Each row comes from the steps of one path. Every step used is in the known rows, and no mark comes twice. Write the path behind each row, first mark first.
Known rows:
Z P Q: [  9 -14   8  24   6  -7 -15   0  -5 -37 -25   8  -5  17   1  10  -4  10
  28   5   5   1  -4]
Z P Q U L X H: [  9 -16  -3  12 -16   3 -13   7  -9 -45 -11  29  -7  -5 -14  20 -17  11
  48 -10  -3  18 -11]
F G H P: [  8 -24 -13 -19   2  -2  -8 -12  15   0   5  15 -22 -14   8  14  -9   5
   2   7   2  -3   1]
X H G F P Q: [  2  -5   1   9  12  -6   4   5  -1 -33  -2  17 -14 -17  -1  11   3  17
  12  -1  23  -3 -17]
F G: [  2 -12  11   3   0 -14  -5  -6  13 -13  -6   6  -3  10   6  11 -13  12
   9   6   2   3   7]
G F P H X: [-11 -11 -20 -18  20  -7   7  21  11  -9  -4  19 -29  -4   9 -14   4  11
 -14  -1   9  -8 -13]
F G H P Z: [  0 -24  -9 -15   5  -6  -6  -4  33 -17   0   6 -17 -19  15   6 -11  19
  -1   5 -14  -6   3]
G F: [ -2  -7  -6   9  10  -8  -1  -1  12  -3  -8   1  -7   1  10 -19  -1   4
   7   2   5   3  -4]
P F G H: [  4 -24   3  -1   9  -6 -17 -12  18  -4   2  20 -25  -2  21  -3 -10  -9
  -2   5 -16   8   0]
H G: [  3   2   7  -8   0  -2   3 -15   5   4  -2  -7   2 -11   1   5  -5  18
  10   0  -4   2  10]
H G F P Q: [  4  -2  -1  12  13 -15  -2   3   8 -34  -6   5  -6 -10   2   5   5  20
  10   4  21  -2  -6]
Z P H: [ 13 -19  -4  -8  11   8  -3  -3  -3  -8  -2  13 -18  13  12   2   2  -4
  16   0  -6  -7 -10]
X H G F: [  3  -3  -2  -5   7  -2   9 -10   6   5   6   6 -12 -25   3  -6  -2  10
   7  -6   3   5 -14]
Q U L X: [ -2  -7 -11   1 -22   0 -12   3   9 -23  -5   8   7  -1  -6   4 -17  11
  35  -5  -9  21  14]
U L X H P F: [ -4 -17 -24  -6  13  13   4   8   6  -6   8  25 -28 -28  -6  -5 -10  10
  28 -15 -19  11  -6]
U L X H: [ -5 -19 -10   1  -3  16  -4   7 -12 -22   6  22 -11  -8  -7   1 -18  10
  37  -8  -4  16   3]
L X H: [ -9 -16  -3   7  -2  14   0  13 -12  -6   2  23 -11  -3  -6  -5 -12   8
  23   1   2   9  -5]
H P: [ -2  -8 -12 -10   6   3   6   0   8   3  -8   0 -12  -8  -3   5  -3  15
  13   1   3  -8   4]
F G H: [  5 -25   3  -6  -1  -5 -18 -14  10 -10   1  16 -15   3  16   9 -14  -4
   2   9  -1   4   5]
U L X H G: [  3  -9  -7  -9  -7  12   1  -8  -8 -12  14  12  -4 -28  -9   9 -15  20
  31 -11  -9  16   5]
Q P F G: [ -6 -14   4  11   8 -16  -9  -5  27 -13  -6  16 -14   4   9   5  -7  21
  18   5 -17   9  -5]
G F P Q U L: [  4  -2  -7   6  -7 -13  -6   4  15 -51 -19   9  -3  -3  -1  15  -8  12
  26 -10  11   8  -1]
F P: [ -4  -5  -4  -2   6  -3   6   7   1 -18 -15   6  -9  12   1  10   2  15
   7   0  16 -11   2]
Z P F G H: [ 16 -27   0   1   8 -12 -19 -16  18 -12  -5  24 -26   2  16   4  -6  -6
   4   0 -15   6 -10]

Write each row's path:
[  7  -8 -25  -8   3  -4   8   2   5 -27  16  16 -13 -26  -8   6   0  24
  21 -12  12  10 -10] : U L X H G F P
[ -2 -10 -20 -10  -2   7   6  10  14  -4   1  25 -22 -30  -9   3 -11   9
  28 -18 -21  12 -10] : Q U L X H P F
[ -7 -12 -18 -13 -12   6   7  12  25 -27  -3  13  -7 -30  -6   9 -17  29
  26 -12 -19   5  -3] : Q U L X H P Z
[ -8 -20  -5 -10  10 -16 -15   2  22  -2 -10  22 -30  -9  13 -10 -16   6
 -15   4 -17   9  -2] : P F G H X
[  7  -5  -4 -25  10   6  11  -5   1  -3  14   5 -13 -12   9  13   7  11
   2  -1   4 -10  -1] : F P H G
[ -1  -5 -14   3  12 -11   6   7  11 -18  -8   7 -13   5   4  -4   8  12
   2  -1  22  -7  -8] : G F P
[  3  -8 -10   2   2  -3   3  -2   5   2  16  12  -8 -27  -2 -13  -3  14
  14  -3   3  14 -13] : L X H G F
[  0 -16 -10 -15  11  -3  -2  10   3  -6 -14  16 -24   6   5  -6  -3  10
   2  -3  -8  -4 -10] : Z P H X
[  0 -18 -18 -11  17   7  -4  -5  15  11   0  14 -33 -19  12 -10  -2  -4
   2  -3 -17  -2  -4] : G H P F
[  2  -8  -2  -7 -12   6   1   1   3 -34 -16  17  -9 -21  -9  27 -19  10
  35 -12  -3   4  -2] : X H P Q U L
[  2  -4 -19  -3   5  -6   9   7   5 -13  13  17 -12 -23  -7   1   6  21
   8  -5  19   4 -17] : L X H G F P
[ 12 -23 -18  -4 -20  -7 -27  -1  16 -40   7  24  -7 -18  -3  20 -22  10
  34   3  -4  21  10] : F G H P Q U L X
[ -1 -11 -21  -4   4  -6   9   8  23 -41  12   8 -10 -31   2  -2  -4  37
  15 -11  -4   6  -8] : U L X H G F P Z
[  7 -10  -1  12  14  -9  -2  -3  10  -6 -19   9 -18   8   5  -7   2   5
  15  -8 -17   4 -12] : Z P F
[  4 -23  -9  -6   8 -22 -17  -3  21  -9 -16  25 -31  -4   9  -3 -11   9
  -9  -1 -16   8 -11] : Z P F G H X
[ -3   0  -8  -3  10 -16  11   3  33 -25  -4  -8  -4 -18  10  -5   5  35
  -4  -4   1  -8  -6] : H G F P Z
[-12 -16 -10 -12   3  -2 -13   3   5  -1 -16  14 -21  -3   8 -12 -13   6
  -9   5  -5   3   5] : G H X
[ -4  -8  -2   5 -14   2  -4  16   4 -17 -10  24  -6 -18 -13  18 -11  12
  26   1   6   4 -10] : L X H P Q U
[  6 -21 -24  -3 -18   5 -23   1   7 -33   1  20  -7 -18  -4  11 -18   6
  38   2  -6  18  11] : G H P Q U L X
[  2   2  -2   7 -14 -13  -2  13   9 -30  -2  23  -2 -23 -10  16  -2  18
  17  -2  17   8 -18] : L X H G F P Q U
[  6 -11 -15  11   7  -4  -4   9  -2 -49   8  22 -11 -24  -7   9  -4  23
  29  -5  16  12  -8] : U L X H G F P Q
[  0 -15   0  -7  13  -7   8   1  19   1   3  24 -29 -19   1  10 -10  10
   7  -6 -10   1 -14] : X H P F G
[  3  -9 -19  13 -12 -13 -15  15  12 -49  -5  17   1  -5  -7   6  -8  16
  34  -4  10  18   1] : G F P Q U L X
[  0  -7   0  -5  -6   8   3  -3  -7   3  12  13  -3 -23  -8   4  -9  18
  19  -3  -2  11  -1] : L X H G
[  5   8   5   5  -9 -21  -1   2  19 -27 -16   6   3 -14  -2  17   2  17
   8  -1  16   0 -10] : H G F P Q U
[ -7 -14 -17  -1  14  10   8  14   6   8   6  24 -28 -24  -5  -9  -4  10
  16  -7 -13   5 -12] : L X H P F
[ -2  -8  -3  21  15 -12  -5  14   4 -40 -14  12 -10   7   5   0   4  12
  12   6  25  -4  -7] : G F P Q
[ -4 -14   0   9 -14   9 -11  11  -8 -37  -6  27  -5 -10 -10  12 -21   9
  41  -6  -2  18  -1] : P Q U L X H
[  2 -11 -18   3 -17  -1 -15   9   8 -33  -4  12   2 -14 -11  13 -17  17
  42  -2  -3  16  12] : H P Q U L X
[-13 -11 -13 -21  15   1   7  21   3  -9  -7  19 -26   1   6  -2   0  14
 -10   0   5 -11  -4] : F P H X
[  0 -19 -26 -12  -1  15   6   7  -5 -13   9  21 -19 -23 -13   8 -13  17
  34  -9  -1   7  -1] : U L X H P
